Known rows, with every step that occurs
Z > V > N > C > D: [  3.0   4.9  -6.0 -17.6  15.5 -11.1  12.6  11.9   8.1   2.6   7.1 -17.3
  22.6  16.5  -3.7 -15.5 -13.6  -9.4  51.2  16.7 -24.4  -2.4  27.5  -1.5
  20.8  -8.2  -4.5  40.0  -1.8 -15.2  -2.9 -41.6]
Z > V > N > C: [  5.6   7.2  -5.0 -24.5   8.9 -36.0  13.0   0.1   2.0  -1.5   7.3 -26.1
  17.3  13.3  -0.4 -19.2 -13.3  -5.3  37.2   9.8  -7.3  -6.2  11.0  14.7
  18.4 -22.0   7.3  49.3  -2.3  -5.2   5.0 -30.3]
D > C > N > V > S: [  4.7 -19.8   3.6 -15.9   9.2 -12.8  21.7  -3.4  11.0 -16.1  -3.0 -11.8
   8.2  15.7 -14.7 -19.3  18.5  -6.7  11.1  10.3 -17.3  -5.4 -18.9  -2.3
  23.3 -32.3  -4.2  62.1 -12.7 -14.1   0.7  -9.8]
F > S: [  8.8  -1.1   3.7   2.5  -1.8   6.3   9.9  -1.0  -5.4   0.4   6.4  -6.6
   2.1   7.5  -8.0   6.3  -2.3  -1.2  20.8  -8.6  -8.4   0.6  -5.6  -4.4
   0.8 -13.3  -1.7  -8.9   1.8  37.0  -2.3   7.7]
V > S > F > D > C > N: [  6.7 -13.2   5.3 -13.4   5.6  14.2   5.8   0.8  -1.2 -13.5  13.7 -12.5
  27.2   9.7 -12.5  -2.2  -1.7  -9.8 -29.3  -5.9 -21.4   9.5  -1.4  -5.4
  22.1  -1.0  -8.1  -0.5 -24.1  32.8  -4.2   2.4]
U > F > S > V: [  7.3  -1.5   1.4 -13.4  -8.3  -0.5  -6.0   7.7  -7.3  -6.0  -3.3 -10.2
  13.7  16.9  -1.7  -2.4  -8.0  -8.4 -10.9   4.3   1.3   2.4  -3.9   3.6
  22.5  -3.7  19.6 -16.6  -3.3  51.1   1.0  -1.0]
S > V > N > C > D: [ -7.0  -6.0  -8.7 -17.3   9.9  -8.8  12.9  12.8   5.7 -10.4  -3.4  -9.3
  14.7  14.9  -7.1 -20.7 -20.7  -7.2  21.3  23.2 -15.7  -1.7  23.7   6.9
  29.6  -4.2   2.8  40.7  -3.1  -8.1   5.9 -37.8]
S > V > U > F > D > C > N: [ -7.3  -4.7   4.8 -20.7   3.2   4.8 -19.6  21.8   0.4 -19.4  -4.4 -18.2
  35.4  16.5   0.3  -8.9   4.3  -7.5 -50.5   5.3 -11.9   5.3  20.8 -15.2
  31.3  -4.6 -17.6 -28.1 -19.2  35.3  14.2  14.1]
F > S > V > N > C > D: [  2.5  -7.0  -4.8 -15.0   7.6  -7.3  21.0  11.4   0.7 -10.5   4.1 -16.0
  16.3  23.2 -15.2 -15.3 -26.1  -9.1  39.3  13.1 -22.9  -1.4  17.4   3.0
  29.7 -18.6   1.1  31.6  -2.2  29.5   3.9 -31.1]
C > N > V > U > F > D: [-27.9  10.5  11.3 -21.2  13.7  -6.9  -6.4  21.3   6.2  -9.4  -0.1 -20.9
  31.5  10.9  -5.4   3.4  40.6  -6.3 -26.4   3.3  -6.1  -7.4  39.5 -19.2
  14.3   1.3 -19.6  -2.2  -6.9  -3.3  13.4  36.1]
U > F > D > C > N > V > Z: [ -7.0   0.1  18.5  -9.8   7.3  11.6  -5.5   5.9   5.5 -10.3   2.5 -10.0
  25.1  24.7 -16.8   0.6  18.7   0.3 -52.6  22.7   0.7  -6.9   7.3  -7.6
  17.9 -19.8 -32.0  13.2 -18.4  15.3  12.1  12.9]
S > F: [ -3.1  -1.8  -4.4 -14.0  -4.3  10.8  -5.8  -0.4   2.1  -3.1  -2.1  -2.7
  13.6   0.2   2.6  -2.0 -15.5 -13.7 -22.1  -7.6  -1.9   7.9  -2.5  11.2
   8.0  17.4  20.9 -11.3  -6.6  12.4  -1.0   6.7]
S > F > D > C > N: [  4.0  -4.2   3.4  -2.6  -4.1  35.1  -4.9   9.0   3.7  -8.2   5.9  -6.4
  32.2   8.2  -1.3  -8.4  -4.9  -7.9 -46.2  -6.4 -13.3   5.9   1.6  -1.1
  19.8  12.7  -8.1 -22.7 -20.1  57.1   2.2  14.9]
U > F > D > C > N > V: [  3.2   0.1  12.1  -7.1  -2.9  14.8  -3.7  10.0   3.9  -9.1  -4.4 -10.4
  27.5  15.2  -5.1 -10.0  34.1   6.9 -34.8  18.8  -4.5 -10.1   4.0  -8.4
  30.9  -0.9 -15.5  -7.6 -12.7  45.9   4.5  16.5]
C > N > V > S > F: [-15.7  -9.6  -1.8 -23.9  12.2  -8.2  19.8   4.7  14.5 -10.7   2.3 -16.1
  19.6  10.2 -11.2 -14.5   8.1 -26.7  -5.9  -1.6  -6.8  -0.7  -2.2   9.7
  16.3   1.6  19.4  61.8 -12.6 -29.2  -0.2  -0.3]
Z > V > S > F > D > C: [ 24.8 -11.9   0.9 -28.2   8.9  -6.2  -0.6   1.4  -4.6  -8.3   5.8 -21.3
  31.3   9.1   3.6  -0.4 -38.6  -8.7  -5.3  -2.0 -24.7   8.2 -17.9   0.7
  28.6  -8.5   7.8  -4.7 -19.0  17.4 -16.6  -7.2]
S > V > N > C > D > F > U: [-16.3  -5.9  -6.9 -34.0  11.5 -15.3  -9.1  11.8   3.4 -10.9 -11.7 -24.9
  30.9   9.9  -3.1 -16.4   9.7 -14.9   5.0   0.1 -17.9   5.6  20.5  11.8
  55.2  17.3 -10.7  14.4 -12.4  19.8   4.3 -30.6]
N > C > D > F > U: [-11.7  -5.7   3.6 -31.5   3.8   6.4 -16.7  -1.2   0.5  -3.3 -10.1 -13.1
  20.0   0.9 -10.3  -0.2  23.3  -3.1  -2.1  -5.5 -30.9  11.8  15.5  -4.7
  41.8  33.7 -12.5 -43.4  -4.5  20.0  -3.7  -6.4]
F > S > V: [  6.9  -8.5  -2.2  -4.8  -2.0  -3.6   9.7  12.2  -1.3  -5.4  -3.0 -10.9
   7.0  11.9   0.3  -9.1 -27.6  -9.0   7.7  -1.9   0.8   0.4 -13.7   7.5
  12.2  -9.7  11.1   7.5  -1.4  30.0  -0.4  -5.1]
D > F: [  0.2  -4.8  -0.2 -12.2  -4.5  11.8 -18.7 -10.6  -5.8  -0.5  -6.0  -9.8
   3.8  -5.0   1.4   0.8  12.8  -3.9 -20.3  -5.5   0.2   2.5 -12.4  18.2
  14.8  13.9  -6.8   5.0  -6.0  20.0  -6.7   3.0]
C > N > V > S > F > U: [-25.1  -3.7  -0.1 -28.6  19.5 -24.0  18.4  12.6  18.8 -11.6  -0.5 -24.3
  30.0  10.3 -10.7 -12.3  27.9 -30.3   4.9 -18.5  -8.8   3.3   7.5  -1.4
  27.8  10.8  15.4  32.8 -14.5 -20.4   4.6   4.4]
N > V > Z: [-16.3  -1.7   7.1 -11.9  14.0 -13.2   8.6  -0.7  10.5  -4.5  -5.0  -4.6
  -1.9  11.1 -11.3   1.0 -13.4  -6.0 -12.9  14.4   9.3  -6.4  -6.1   7.5
  -5.4 -25.7 -10.2  48.6  -2.0 -52.2   7.8   1.2]

Rows
[ -6.0   1.2  -3.1 -10.7   9.1  -4.0  11.4  -1.0   1.6  -5.0   6.6  -5.2
  11.0  11.6 -14.8  -6.4   5.0   1.2  29.9  16.1 -25.5  -1.1  32.3  -5.2
  18.1  -8.9  -9.8  23.9  -1.1  -1.9   4.1 -26.9] => V > N > C > D
[  0.4  -6.5   4.9 -10.0   0.1  23.7   5.3  13.7  13.1 -12.6  -4.8 -11.9
  35.7  11.5  -0.1 -17.2  -2.1  -6.6 -40.7   3.3  -9.3  -5.2  -5.9   5.3
  27.3   9.8  -2.1   3.6 -17.1  42.1   2.4  20.8] => S > F > D > C > N > V
[-15.3  -3.9   5.8 -17.3  16.6  -0.4  18.7  12.0   7.9  -9.6   9.4 -21.9
  26.9   8.8 -10.3  -3.6   7.3 -15.8 -16.3   0.7  -7.6  -3.9   9.1   3.3
  16.4  12.0   5.6  41.4 -14.4 -12.0  -2.7  12.0] => C > N > V > S > F > D
[ -2.2 -11.1   2.0 -26.1  -2.2  19.3 -13.7 -11.5  -2.5  -2.8  -8.9  -7.9
   9.4   1.3 -11.2  -3.6   7.0  -0.4 -12.0  11.2 -29.6   7.6   6.2   5.8
  31.1  25.5  -5.4 -11.9  -1.9   9.7  -7.8 -13.8] => N > C > D > F
[  3.1  -8.8  13.6 -16.5   6.3  -6.5   5.0   0.7  -1.3 -15.4   2.5 -16.3
  21.8  17.6 -15.5  -3.5  37.1   6.0 -21.9  19.2 -13.7  -7.6   2.1 -13.0
  34.3 -14.7 -14.3  15.8 -17.1  20.8  -0.7   4.3] => U > F > D > C > N > V > S
[ -5.9   8.5  -2.3 -36.0   9.4 -22.7 -19.0   9.9   1.5  -1.5  -3.8 -21.0
  24.5   9.3   7.7   3.0   1.7 -16.5   2.0  -4.0 -10.8   6.8  21.6 -12.2
  11.9  -6.7   4.0 -13.0  -2.7 -20.4   2.7   4.4] => Z > V > U > F
[-16.1  -1.4  -3.3 -35.1   3.0 -19.8 -20.5  11.9  -1.3 -14.5 -12.9 -13.0
  15.6   8.2   5.0  -0.9  -7.7 -12.6 -28.2   2.4  -2.7   7.4  16.9  -4.1
  19.7  -3.8  12.3 -14.5  -5.6  -9.6  11.0   6.4] => S > V > U > F
[ -1.8   3.9  -1.0 -16.0   1.8 -26.2  12.3 -10.6  -4.3  -8.3   5.3 -15.9
   2.7   6.6 -11.0  -9.5   8.9   7.3  15.8   8.3  -9.7  -5.2  15.8  12.4
  16.0 -19.4   1.1  29.1  -2.0   8.0  12.5 -15.4] => V > N > C
[-12.0  -7.8   4.1 -33.3   1.6  -8.2  -7.4   4.8  11.0 -18.9 -16.2 -15.5
  25.3  17.2  -6.6 -13.1  36.5  -9.2 -21.6   5.9 -17.0  -0.7   9.3 -15.4
  29.1 -24.4  -7.8   5.1 -11.4   8.1  15.9  22.3] => D > C > N > V > U > F
[  8.1 -11.9   6.3 -25.5  -5.0  28.2  -4.6 -11.6  -8.4  -2.5  -3.1 -13.4
  10.7   7.1 -19.6   3.2   1.6  -1.5   6.5   1.9 -39.1   7.7   0.8   1.9
  32.6  11.7  -6.2 -24.4  -1.2  48.5  -9.8  -5.9] => N > C > D > F > S
[  9.9 -18.6   5.1 -32.0   6.0  -7.9   8.7  -6.3  -1.6 -18.5  -6.6 -16.8
  20.9   5.6  -6.5  -0.4 -19.0   4.9 -19.6   6.5 -23.2  -0.7 -23.0   4.3
  34.8  -9.7   9.3   5.8 -15.7  12.9  -8.7  11.1] => N > V > S > F > D > C
[ -1.5   4.4   3.1  -6.5   0.7  17.1  -6.1   7.5  -4.0  -1.1   6.0  -6.7
  21.8  -2.8   4.1   9.8 -18.4  -2.1 -34.1  -7.0  -4.0   3.8   8.8   3.3
   8.2  25.9   6.0 -36.3  -8.0  29.4  -4.8  19.4] => S > F > D
[-10.4 -18.0  -5.0 -28.7  10.5  17.3 -14.5  16.5  -1.0 -10.1 -13.2 -18.3
  22.3  11.2  -1.9   0.9 -19.8 -25.3   3.8 -11.7 -30.2  12.6   5.0  -4.5
  28.6   3.1 -14.7  -3.4  -6.2  17.2  -7.1   3.9] => C > D > F > S > V > U
[-15.5   0.2  -1.8 -27.9  11.6  -7.6  -8.8  -1.9  -0.6  -5.5  -2.7 -20.0
  25.3   7.2 -12.1  -3.1  34.5  -5.8  19.8  -6.8 -27.9   6.0  28.4   1.1
  44.7  14.3 -23.7  -3.8  -9.0  26.6   1.5 -15.4] => V > N > C > D > F > U
[ -0.7  -8.4  -3.4 -25.7   5.6 -11.1   3.8  -9.7  -3.4  -8.6   5.0  -8.5
   7.2   2.7  -7.0   5.8 -12.2 -15.0  -7.7  -7.3 -14.0  11.6  -5.7   6.8
  10.4   0.2  21.2  15.6  -9.4 -15.6  -6.7  -5.3] => V > S > F
[  2.0 -12.4   1.8  -4.4  -1.0   6.1  11.6   6.1  16.6 -10.2 -10.5  -6.3
  12.8  13.8  -4.9 -25.4  14.2  -4.7  -6.2  10.7  -4.6  -9.3 -14.7   2.1
  19.2 -17.4  -6.9  38.5  -9.2   7.8   6.6   0.8] => D > C > N > V
[ -5.3  -1.9 -10.9  -2.4   7.6 -21.7   7.3  14.2   2.0  -8.2  -1.5 -11.4
  10.5  10.2   7.2 -16.4 -12.0 -11.3  11.5   6.4  12.1  -6.3   5.1  17.8
  14.0 -15.4   2.6  56.4  -7.6   2.3   8.0 -22.5] => S > V > N
[ -4.7  -4.6  -2.3 -22.1   4.6   6.8  -7.8 -10.5  -5.0  -3.8  -1.0 -14.9
  13.9   5.5 -12.9  -5.2  19.2  -3.2   9.9  10.4 -26.3   1.1  21.2  12.3
  32.9   6.6 -15.8  25.8  -7.1  19.1  -2.0 -22.5] => V > N > C > D > F
[-10.7  -7.3  11.1 -14.9   9.7  22.4   4.9   9.8  13.3 -12.0   0.7 -11.7
  31.2  20.6 -11.9  -7.4 -17.6 -13.3 -55.9   7.6  -5.0  -0.8  -4.7   5.5
  13.4 -12.1 -19.5  25.3 -22.6   6.3   9.1  16.4] => S > F > D > C > N > V > Z
[  7.4 -13.9  -1.5 -14.4  -5.5  10.5  -8.6   2.4  -7.5  -6.3  -9.4 -19.0
   9.4   7.5   2.6  -8.1 -15.0 -14.0 -11.5  -6.6   0.1   2.5 -25.5  25.4
  26.8   5.3   5.9   9.6  -6.7  50.1  -7.4  -2.1] => D > F > S > V
[-23.9   0.7   7.6  -3.7  16.4  -1.7  15.7   9.4  18.7  -3.8   3.1  -7.6
   7.0  18.9 -16.0  -9.4   4.5 -18.4 -16.0  11.5  12.8  -7.6   5.9   3.7
  -7.7 -20.9 -19.9  72.2  -7.8 -50.1  13.7  -1.4] => C > N > V > Z
[  8.5   4.6   6.8  -7.6  -8.3   7.2  -5.5  -6.0 -11.5   0.3   3.6  -6.0
   8.0  12.0 -11.5  12.8  20.0   1.2   1.5  -2.3  -6.3   2.7   3.0  -7.5
  12.7  -4.9   6.8 -34.8  -0.4  55.7  -1.2   9.9] => U > F > S
[  7.0   2.3  11.3   2.4  -6.1  25.8 -14.3   5.2  -5.7  -6.4   9.2  -3.5
  24.9  13.3  -6.3  -1.1  31.9   5.9 -41.0   7.6  -7.7  -0.1  13.8 -14.8
  22.6   5.7 -22.5 -36.4 -16.0  63.3   4.6   9.0] => U > F > D > C > N
[-12.8  -8.1   2.3 -10.9  15.3 -19.5  26.3   6.1  12.8  -7.9   3.9 -15.3
   5.7  11.8 -14.0 -13.4  24.2 -14.3  17.6   7.4  -2.5  -8.8  -0.8  -1.0
   8.1 -14.8   1.7  72.4  -6.7 -41.4   1.3  -9.5] => C > N > V > S
[  1.2  11.3  11.1  -1.1  -1.5   8.1 -16.9   2.7 -12.1   1.2   7.2  -5.6
  13.6   2.1  -1.6  17.8  17.8  12.8 -29.6   7.5   2.2  -2.0  19.7 -11.1
  10.9  17.4  -8.1 -44.6  -4.3  35.8  -1.9  14.1] => U > F > D
[ 16.6  -5.4   8.4   4.3  -2.9  11.3  -5.6  -0.2  -7.0  -6.4   0.5  -1.6
  10.3   1.5   0.1   2.9  -6.5  17.5 -19.1   4.1 -12.6  -1.2  -8.6  -6.7
  14.9  -7.2 -22.4 -36.3  -8.5  47.4  -2.1   9.3] => F > D > C
[  1.8 -11.0  -8.1  -6.7   8.5  16.6  -2.5  12.6  -3.6  -4.3  -1.3 -16.5
  21.6  16.9  -2.2  -5.9  -6.9 -21.3  24.2  -0.9 -14.5   0.9   2.5  16.4
  32.9  -0.5 -16.1  42.7 -10.4  48.5  -8.9 -23.3] => C > D > F > S > V > N
[-28.9   4.9   3.8 -28.2   9.3 -13.6  -3.9  13.1  13.0 -11.8  -8.8 -17.5
  22.6  12.8  -6.7  -6.2  40.1 -15.8 -14.0   2.4  -4.5  -3.6  28.7 -12.5
  12.9  -7.7  -2.5  20.1  -5.2 -18.6  15.5  24.2] => C > N > V > U > F
[  6.2   1.5   0.2 -30.5  -6.6 -27.4   7.5  -3.5 -12.6 -14.2   2.5 -24.8
  17.5  21.9 -13.3 -12.8  -1.5  -1.5   8.1  12.2  -7.0  -2.3  10.4  16.4
  37.6 -23.8  22.5  12.3  -5.8  58.1  12.4 -19.3] => U > F > S > V > N > C
[-16.3  -8.2  -6.7 -23.6   9.3 -21.8  -6.2  16.7   4.4 -13.3 -12.5 -12.4
  10.6   3.7   8.0  -7.1 -26.4 -14.6  -9.0  -3.8  -4.8   5.8   7.6  -0.4
   8.9 -10.0   3.9  10.6  -3.3 -26.9   9.7   4.2] => S > V > U
[-11.2  -4.6  -2.9 -29.7  13.1 -24.9   1.4  -1.2   0.8  -8.4   1.7 -13.2
  18.9   1.7  -6.6   7.8   6.0 -17.8   3.5 -25.3 -16.1  15.0   2.1  -3.5
  22.3   9.3  17.8 -14.2 -12.3  -6.8  -2.6   1.5] => V > S > F > U
[ -8.2 -18.6  -0.7 -48.8   4.1   4.8  -9.3   4.4  -2.9 -15.6 -15.3 -26.7
  22.5  11.9 -11.7  -5.7 -23.1 -16.4  -1.9  -2.9 -42.2  13.5   8.3   1.4
  41.2   1.5  -3.4 -15.2  -4.0  20.6  -0.6  -0.8] => N > C > D > F > S > V > U
[-29.1  -1.5   0.2 -19.6  15.3 -12.6  10.5  17.5  18.5 -11.8  -7.1 -18.4
  17.3   8.9  -4.5 -12.7  20.4 -18.7   4.1  -5.0  -6.2  -6.0  18.7  -8.4
   2.4 -13.2 -11.8  44.3  -2.7 -39.3  14.6  19.4] => C > N > V > U
[ -2.1  -5.6   2.1 -14.8   1.8   9.5   5.4  -1.4   3.1  -2.4  -0.9   0.4
   6.3   5.1 -13.6  -3.9  -7.3   4.1   7.6  16.2 -28.1   4.4  17.5 -12.0
  15.8   7.7   0.0 -16.2   4.5  -8.1  -2.9 -15.9] => N > C > D
[ -2.9 -11.7   3.8 -21.7  12.6 -33.1  19.5  -4.5   3.9  -8.6  -4.4 -12.5
  -2.8   3.9  -9.1  -2.8   7.0  -0.9  20.6  11.3  -9.3  -7.6 -13.0   2.5
  11.4 -20.9   9.6  50.2  -0.8 -44.4  -5.6  -6.7] => N > V > S
[  8.1  -3.2   8.4  12.3  -0.7  23.5   1.2  10.3   1.5  -5.7   8.2  -4.7
  19.7   9.3  -4.5  -6.4  11.8   4.6 -21.7   1.7  -9.1  -2.2   3.6 -12.0
  11.6  -2.8 -29.5 -12.8 -13.9  47.9   2.6   6.6] => F > D > C > N
[ -9.8   1.3   7.1 -36.2   4.1 -20.8  -2.4   0.8  -2.4 -11.5 -11.1 -22.1
  15.6  13.4  -9.7   9.2  17.4  -4.0   8.2  -5.0 -16.0  -1.6  10.2 -12.9
  19.6 -24.3   5.1 -12.4   1.6  14.9   6.7  33.8] => N > V > U > F > S
[-18.8   3.7   7.1 -27.3   6.4  -9.3   4.7  12.0   6.3 -11.6  -2.0 -23.0
  24.6  19.0 -15.0  -0.7  37.7 -17.1   5.6  -7.8 -12.7  -2.7  23.1 -17.9
  14.9 -20.6  -5.4   8.2  -3.1  15.3  13.0  30.6] => C > N > V > U > F > S
[ -6.1  -5.8   5.2 -26.9  13.9 -14.9  12.4   3.2   0.5 -11.4   0.5 -19.1
  18.9   2.0  -4.7   6.1 -10.9  -3.6 -14.0   3.3 -11.4  -3.5  -3.4   6.3
  19.9   5.4  13.4  19.9  -8.8 -13.3  -9.3  14.0] => N > V > S > F > D
